What can hang from each mark
S: A
Q: A
P: Y
A: B D M X Y Z
K: Y
Y: A K
B: A
V: K
Z: A
D: K V Y
X: A

Every row comes from one small tree of marks. The marks that hang from a mark follow it in brackets, in alphabetical order. Every link used is in the known rows. Which tree was each row made from?
Known rows
A{B D{V} X Y{K}}: [ -7.6 -18.4 -12.1   0.1   7.2   8.4  -1.8  10.4   4.3  -6.7  -5.5   2.0
  -4.8  22.0 -13.2  16.2   2.6   2.7  -3.6  24.1  17.1  21.7   5.5 -12.1
  -2.4]
Q{A{B Y}}: [ -7.7  -2.5  -6.7  13.9   0.9  -9.7  -7.7 -13.3   6.2  -6.9   2.3   2.7
  -6.1   7.7  -8.4   0.7   3.8   6.1  -1.1  -1.0 -12.2  45.1  14.9  -0.1
 -16.8]
Z{A{B D X Y{K}}}: [-19.3  -5.5   0.0  16.3   5.5   8.7   7.7   3.1   7.1  -8.6   5.0   8.9
   3.7   3.8  -8.8  12.6  -2.3  -9.5  -8.9   8.0   5.1  30.3   5.8 -11.2
  -8.6]
S{A{Y{K} Z}}: [-19.5   1.6   2.3  -8.9  -0.5  22.7  -1.8   9.3  -4.2   4.4  -4.6   1.5
  12.9 -10.8 -10.4 -10.7  -5.1   0.0 -20.7  -2.0   9.8  -9.1 -19.1   7.9
  31.6]
S{A}: [  8.1  12.1  10.7  -2.5  -1.4   5.5   7.6  -2.7 -14.2  16.7   9.0  -0.5
   9.0 -21.0   6.4 -27.3  -4.0   0.0  -5.6  -5.9 -13.8 -45.5 -25.0   7.4
  10.2]
B{A{D{K V Y} X}}: [  1.7  14.8 -14.3 -16.4   2.0  -6.3  26.4   6.2  17.7 -10.2  -3.4  -7.9
  -1.5  20.6   6.5   3.5  14.7  20.3  21.3   9.1   4.2  11.6  -1.1 -14.8
 -16.0]
X{A{B D{V} M Y}}: [  7.3 -22.2  -7.3 -12.0   3.6   3.4 -30.4 -11.0 -20.3  21.2  -7.6 -11.6
 -11.6  12.0  -0.6  22.9   7.5  -4.7  21.6  23.7   6.1  33.7  24.5  16.2
 -14.3]
V{K{Y{A{Z}}}}: [  8.8  21.1   4.5  -5.4  -5.7  -7.9 -10.1  -0.5   5.3   9.2 -15.0   8.6
  14.2   0.0  -3.3  -6.0  -7.2  10.3   1.2 -19.0   6.5 -26.4  -1.9  -8.6
  26.6]
P{Y{K}}: [ -5.9  -4.0   1.0  19.9   3.5   5.1  21.8  15.9  -0.5 -12.0   3.0 -11.2
   2.1  -9.6  -4.1  -8.9  -4.0   2.0  -9.8 -22.5   4.6 -31.3 -19.9  -2.6
  11.6]
Y{A{B D M} K}: [ 12.8 -22.6   2.9 -10.4   4.3   4.1   3.7  -3.9   0.3   6.8  -0.6  -3.3
  -2.4  -4.8   1.1   9.0  -5.8  -5.3   8.4   4.9   2.6 -21.9 -15.4   7.8
  -3.6]
Z{A}: [  1.6  18.2  11.8   0.6  -8.9  -3.7  22.9  -3.5  -6.4  -0.5  11.2  -5.9
   5.9 -20.5  14.7 -23.5  -0.5   0.6  -5.4 -13.2 -19.1 -20.0  -7.8  -1.5
  -4.8]
Z{A{B D M X Y}}: [-14.5  -4.7   1.5  25.0   0.5  -1.6 -11.4  -1.8  -2.0  -6.6  13.3   6.3
 -12.7  -1.1  -0.6  17.1   1.9 -21.2  -3.9   5.7  -6.7  46.2  28.1   0.0
 -25.7]
K{Y{A{X}}}: [ 17.7   9.3   3.4   6.7  -4.2  -7.1   3.5  -5.2  -9.2   3.3  12.0   2.8
  -1.6  -7.9  12.9  -1.4  -8.1   2.9   0.0 -12.9  -7.3 -33.1  -2.8 -13.0
  14.0]
P{Y{A{B M X} K}}: [  2.0 -25.1 -12.2  25.9   6.6   3.9   3.5   2.6   8.9 -27.9  11.3  -7.7
 -25.6  13.9  -3.4   9.8  -5.6  -4.0  -7.3  -2.9  16.5  -0.5  -5.8   1.1
   1.6]
Y{A{D M X} K}: [  9.3 -17.4   3.3   8.6   1.2   8.3  11.7   0.3 -10.0   8.2   6.4   2.0
   1.2 -10.5  -0.4   0.3  -2.7 -15.1   1.1   2.6   6.6 -39.9 -25.3  -2.4
   4.7]
A{B M X Y Z}: [-19.6 -10.3  -8.3   5.5   0.8  -3.4 -27.0  -1.1   9.1 -28.2   5.8   5.6
 -16.3   7.8  -9.8  17.5  -1.7  -5.5 -19.4   9.3   0.9  56.3  34.6   4.3
   5.0]
X{A{M}}: [ 14.9  -8.3  10.2  -2.3  -1.7   0.4  -6.7 -15.1 -25.8  19.4   3.6  -9.3
   1.4 -19.0  10.5 -11.7   1.5 -10.9   7.2  -1.6 -10.5 -21.4  -5.8  19.7
   1.6]
V{K{Y{A{B}}}}: [ 20.2   7.3   2.1   1.3   0.6 -12.9 -12.0  -5.1   8.8   5.7 -12.0   8.1
   0.7   9.4   1.0  -2.1  -8.9   7.8   5.9 -11.9   2.4 -14.5   0.8  -5.2
   5.2]
B{A{D{K Y} M X}}: [ -3.1   6.3  -4.0   3.4   4.1  -7.6  17.4   4.4  13.5 -10.7   2.9  -2.1
  -3.9   2.0   6.6   7.0  10.1  -3.3  14.5  -4.8  -4.7  16.3   1.5  -2.1
 -23.0]
A{M X}: [  4.6  -4.1   6.5  18.0  -2.9  -4.9   3.5   0.3 -10.7  -7.1  14.1   1.2
  -8.4 -13.5   5.8 -15.1   0.5 -14.7 -13.2  -3.1 -10.8 -18.2  -2.6   1.8
  -4.3]
A{D M Y{K} Z}: [-20.4 -13.2   5.2  -0.7   0.6  12.9  -7.8  14.6  -5.2   5.1  -8.7  -0.3
   9.9 -13.9 -12.9  13.7  -0.6 -15.0 -10.0  -4.8   7.7   6.7   1.5   6.1
  12.0]
Z{A{D{V{K}} M Y}}: [ -5.1   4.4   2.6  19.3  -9.5   2.8  -5.9  11.3 -12.5  13.9 -13.9  -1.2
  -4.0   6.9  -3.6  -8.1  13.4 -18.8   2.8   0.5  11.8  11.8   7.6   2.0
 -26.8]
B{A{X}}: [  1.2   6.9   3.9   8.1  -0.1  -8.7  17.1  -6.4  -1.4  -9.1  12.5  -4.2
   1.6 -16.4   8.5  -7.1   0.2  -1.9  -1.3  -3.3 -11.4  -6.8   4.6 -16.8
   9.2]
V{K{Y}}: [ 10.8  18.2  13.7  17.9  -1.7 -10.2  -2.5   9.4  -4.0  15.4 -13.1  10.4
  15.1  -7.7  -0.3 -19.2  -4.2  -4.6  -5.2 -23.9  -3.0 -35.2  -6.9  -8.2
   3.8]
D{K V Y{A}}: [ 19.6   9.3 -20.3 -43.9  -8.2  -2.5  24.2  -0.4  13.0 -18.0  -5.1 -16.6
 -14.4  25.6  16.3 -13.1   9.4  36.1  14.4  -0.1   3.2 -11.7 -22.1  10.7
  -4.8]
D{V{K} Y{A{B Z}}}: [  8.9  16.2 -21.9 -35.9  -5.9  -9.9  -9.3  -2.2  20.0 -19.9  -9.0   4.0
  -8.5  48.5  -2.5  -6.3   4.6  41.0   9.9  14.7  11.9  13.7   1.2   2.8
  10.7]
D{K{Y{A{B}}} V}: [ 24.6   0.6 -12.7 -33.6  -1.0  -7.3   6.6  -4.2  22.3  -5.6 -18.7 -15.6
 -13.1  20.3  12.2   4.0  -1.5  27.4  13.0   2.5   9.7  -2.1   1.0  -3.4
  -8.5]

Which tree is each row?
[-14.1   0.5   6.9   6.4  -6.8  12.9  21.4   8.0  -5.8  -8.4   1.9  -6.8
   3.4 -13.1   5.3 -14.2  -1.0  -8.2 -17.7 -12.5  -0.8   0.5 -11.8   1.6
   0.4] | Z{A{Y{K}}}
[ -2.4  11.1   2.6   9.4  -1.2  -8.2  12.0  -9.4   9.3 -18.4  16.2   5.3
  -4.4   0.0   7.1 -10.9  -2.9   3.1  -9.3   5.6 -12.8  11.9   7.5  -9.2
 -10.4] | Z{A{B X}}
[  3.6  12.1   8.6  13.6   4.9   5.7   3.1  -2.1 -15.0  25.9  13.1  13.6
  15.3 -17.3  -4.2  -9.9  -1.9  -7.9   1.3   4.0  -8.4 -41.3 -19.5  -5.5
   7.3] | S{A{D X}}
[ -7.2 -11.6   0.0  22.0  -3.9   0.0  -9.5   3.6 -13.7 -12.8  11.5  -0.5
 -16.5  -9.1   1.0  -0.4   2.2 -20.6 -17.4  -5.0  -5.6  16.3  12.1   6.5
  -2.8] | A{M X Y}
[ 18.3  -3.0   0.1  24.0   0.5 -12.4 -20.3  -4.4   5.1  -1.6  -4.6  13.6
 -12.5  14.9   0.3  -0.7  -6.4 -10.2  -2.7  -3.4   8.1  -4.3   6.8  -4.8
  -6.5] | V{K{Y{A{B M X}}}}
[ 16.1  17.5   5.4   7.0  -5.9  -8.4  -0.5  13.6  -6.1  15.6 -18.9   2.4
   6.9   8.5   3.1 -23.2   2.3   5.3  -1.2  -8.8   7.4 -36.1  -6.3 -12.1
  -1.5] | D{V{K{Y}}}
[  0.8  -2.0  -6.9 -12.0   3.8   8.8 -16.1   1.4  -9.3  18.3  -1.6  -2.1
  -2.9   9.5  -3.9   8.8   2.6   5.7   8.9  18.6   3.0  10.1   5.9   4.5
  -4.6] | S{A{B D{V} Y}}
[  3.6  16.6  -7.5  -5.8  -1.9  -8.3  17.8   4.7  -5.4  -2.7  13.9  -3.2
   0.0  15.2  12.5   2.7  10.7  15.9  19.5  11.0  -5.9  -2.9   5.1 -18.7
  -6.8] | B{A{D{V Y} X}}
[  3.4  -7.7   1.6 -19.1   2.8  -3.3 -24.2 -20.0  -2.3   3.9  -2.3  -3.4
   1.1  -1.5  -1.2   5.0  -2.5   4.2   5.3  12.6  -4.2  17.7  16.5  18.0
   9.9] | X{A{B M Z}}
[  5.0  16.3   0.6 -11.5   6.2  -0.5  -3.8  -0.3  -4.3  14.7  15.1  11.2
   7.6   6.6   5.0  -3.2  -2.9  13.9  13.4   3.8 -18.5 -14.6 -12.8  10.7
  -7.4] | S{A{B D{Y}}}
[-21.6  -3.2  -2.6   9.9  -3.6  -1.6 -11.0   0.0  -0.6 -20.9   6.7  -5.6
  -9.9 -10.1  -1.5  14.1   3.0 -13.1 -11.9  -1.3   0.5  45.2  32.0  -5.7
  13.6] | B{A{M X Y Z}}
[-17.9   7.3   1.4  -9.8   0.3   0.6 -11.6   3.7  -3.8   5.4  -2.5   2.3
  13.8 -14.9 -12.5  20.3  -0.1   1.9   0.4  -8.1  -6.5  15.5  17.4  -1.2
  19.0] | A{D Y Z}
[ -1.6  -7.8  -9.6 -18.7   3.4   3.3   4.8  -8.1  20.9 -24.2   1.8   5.2
   0.0  12.6  -8.8   3.7  -9.2  17.7 -11.1  14.4  11.0   0.1  -7.8  -8.1
  29.2] | Y{A{B X Z} K}
[  5.7  19.9   0.5   8.7  -3.8  -7.6 -11.7  -2.2   7.3   2.0  -8.5  17.4
  10.3   7.6  -8.7  -3.8  -6.1   6.9  -4.7 -10.7  11.5 -18.4   0.7 -17.8
  28.7] | V{K{Y{A{X Z}}}}
[ -0.6 -32.0  -0.2  -2.2   6.1  12.5 -17.7  -8.3 -12.5   3.1  -6.5  -8.6
  -8.6   1.6  -1.9   7.3  -2.1 -12.7  -3.3   9.4   8.4  25.7   2.4  23.8
   0.0] | X{A{B M Y{K}}}
[  5.4   3.0  -6.8 -33.2  -1.6  -7.6  -5.2 -15.5  14.7 -14.6   3.2  -2.7
  -1.9   1.9   0.5   8.1  -7.8  24.1   3.4   3.2  -6.0   5.5   8.7   1.9
  22.3] | Y{A{B Z}}
[  8.1   3.4  12.0   4.5   2.9  -5.1   3.9  10.3   3.8  20.7 -15.8  -2.9
   8.1 -19.9   5.3   3.7  -0.2 -13.5   8.4 -21.6  -4.3 -22.0  -2.6   2.0
 -20.3] | A{D{K{Y}} M}
[ -7.9   6.3  11.0  -6.6  -0.7  -6.6   0.5  -2.0  -1.2   9.2   0.3  -7.4
  11.9 -25.9   1.6  11.5   1.8  -7.8  10.8  -5.0  -9.2  -1.7  15.7  -6.3
   5.9] | B{A{D M Z}}
[-14.5 -14.5   7.1  11.8   1.0  10.0   1.6   7.0  -0.8  -0.9  -0.6  -1.7
  -2.9  -5.2  -0.4  10.2  -1.1 -19.9  -6.2   0.6   1.4  25.7   5.8   7.0
 -22.8] | Z{A{B D M Y{K}}}
[  6.5  -4.0  -0.7  -9.9  -3.4   6.4  16.1  20.5 -13.3   6.2   1.3  -5.8
  -0.1  13.1  10.9 -13.2   8.1   4.0   6.3   5.9   2.2 -35.1 -24.5   7.3
 -16.0] | A{D{V Y{K}} M}
[-16.7  -0.4  -0.8  20.1  -1.3   4.8   7.5   3.9   7.4  -5.9  -3.3  -0.5
  -6.6  -9.0  -4.1   8.5   8.4 -22.6  -4.2  -6.7   3.1  35.2   9.2   2.7
 -26.8] | Z{A{D{K} M X Y}}
[  1.3  22.7   1.3  10.7  -2.0 -12.3  12.3  -4.6  -6.3  14.7  12.6  11.3
  14.2   4.8   1.5 -10.6   9.2  13.4  18.6  -9.0 -23.8 -11.2 -13.0  -3.8
 -21.8] | Q{A{D{Y}}}
[  1.7   2.5 -11.0 -18.8   0.4  -8.0  -6.8 -16.9  17.6 -22.6   9.6   5.6
  -5.5   9.5  -4.2   9.2  -7.0  19.9  -3.0  12.3  -1.4  13.3  11.8  -6.7
  23.9] | Y{A{B X Z}}
[ -8.0   2.4 -12.0 -18.5   0.1   1.7   8.4   1.7  21.9  -7.9 -17.8 -11.5
  -7.5  15.6  -2.2  13.7   9.8  11.4  10.3   9.6   9.1  49.4  16.1  -0.6
 -28.5] | Z{A{B D{K V} Y}}
[-15.8  -4.4  -5.4 -20.5  -1.4  13.6   1.3  16.1  -1.4   4.2 -15.4  -5.8
  12.0   5.4 -13.0  10.8   3.9   9.2  -2.8   9.8  16.8   1.9  -0.8  -7.2
  17.9] | A{D{V} Y{K} Z}
[-22.9 -20.9  -7.5   6.7   3.2   8.2 -15.8   7.1  12.8 -29.4  -2.2   5.0
 -10.1  10.8 -14.4  11.5  -4.1  -8.2 -26.8  11.9  13.4  43.2  15.4   3.3
   9.3] | A{B M X Y{K} Z}
[  9.6   5.2   1.4  -1.4  -1.8 -11.2 -27.1  -2.8  12.5   0.8 -15.5   8.8
  -2.0  10.8  -3.4   3.2  -7.8   2.6  -0.3  -8.0   8.5   2.3  13.5   1.2
   8.3] | V{K{Y{A{B M Z}}}}
[  0.6  -4.5   1.0  34.9   5.6 -13.2  -6.9 -13.2   3.7   8.2   9.0  15.4
  -1.2   5.2 -10.3   1.7   5.9 -10.1   6.9  12.4 -11.3  15.7   8.4  -9.1
 -32.2] | Q{A{B D M X}}
[  4.5   2.1  11.5  21.7   2.7   6.9  -4.3   0.0 -20.4  26.0  14.8  11.0
   5.9 -19.2  -0.5 -11.3   0.1 -22.6  -1.2   3.9  -7.6 -39.0 -16.6   3.0
  -4.7] | S{A{D M X}}
[-11.2 -10.2   3.4  -0.4   0.1   7.7  17.4   6.5  -3.0  -8.4  -2.7 -14.0
   2.7 -16.3   3.0   0.4  -0.7  -6.5  -7.5 -10.9   1.4   7.6  -3.1  -5.1
  12.4] | B{A{Y{K}}}
[  0.5   6.2   1.6 -11.0   8.6  10.8   8.1   7.5  -1.0  13.1   8.1  11.3
  13.6   9.6   0.7  -9.1  -5.0  10.9   5.2   6.4  -5.7 -27.1 -31.4   9.5
  -2.2] | S{A{B D{Y{K}}}}
[  3.3  -1.7   7.4 -14.1  -2.7   0.8 -14.8 -15.2 -15.7  13.5  -0.4  -6.3
   7.6 -14.9   2.4  -5.3   0.5  -1.7   3.8   2.2  -5.0  -7.9   3.5  16.8
  16.2] | X{A{M Z}}
[  1.4  25.2  13.6   2.6  -1.4  -3.8  21.7   5.7  10.3  18.2 -12.0  -1.3
  18.6 -18.7   8.8  -2.3  -0.8  -1.8  10.3 -24.0  -7.9 -17.2  -3.6  -9.8
 -19.4] | Z{A{D{K{Y}}}}
[ -1.4 -16.7   2.4  -6.1   2.6  15.4  -0.7  -6.0 -19.8  11.9  -6.3  -8.1
   7.6 -10.0  -2.8  -2.1  -0.8  -4.9  -2.0  -0.9   6.2  -3.0 -13.1  13.2
  18.9] | X{A{Y{K}}}
[ 13.7 -23.6   0.0 -12.3   0.5   3.7   6.6  -5.1   3.1  -9.9   1.4  -8.4
 -13.1  -0.3   7.8  -5.8  -7.2  -1.4  -4.9   3.5   2.1 -17.6 -17.2  12.3
  -0.2] | Y{A{B M} K}
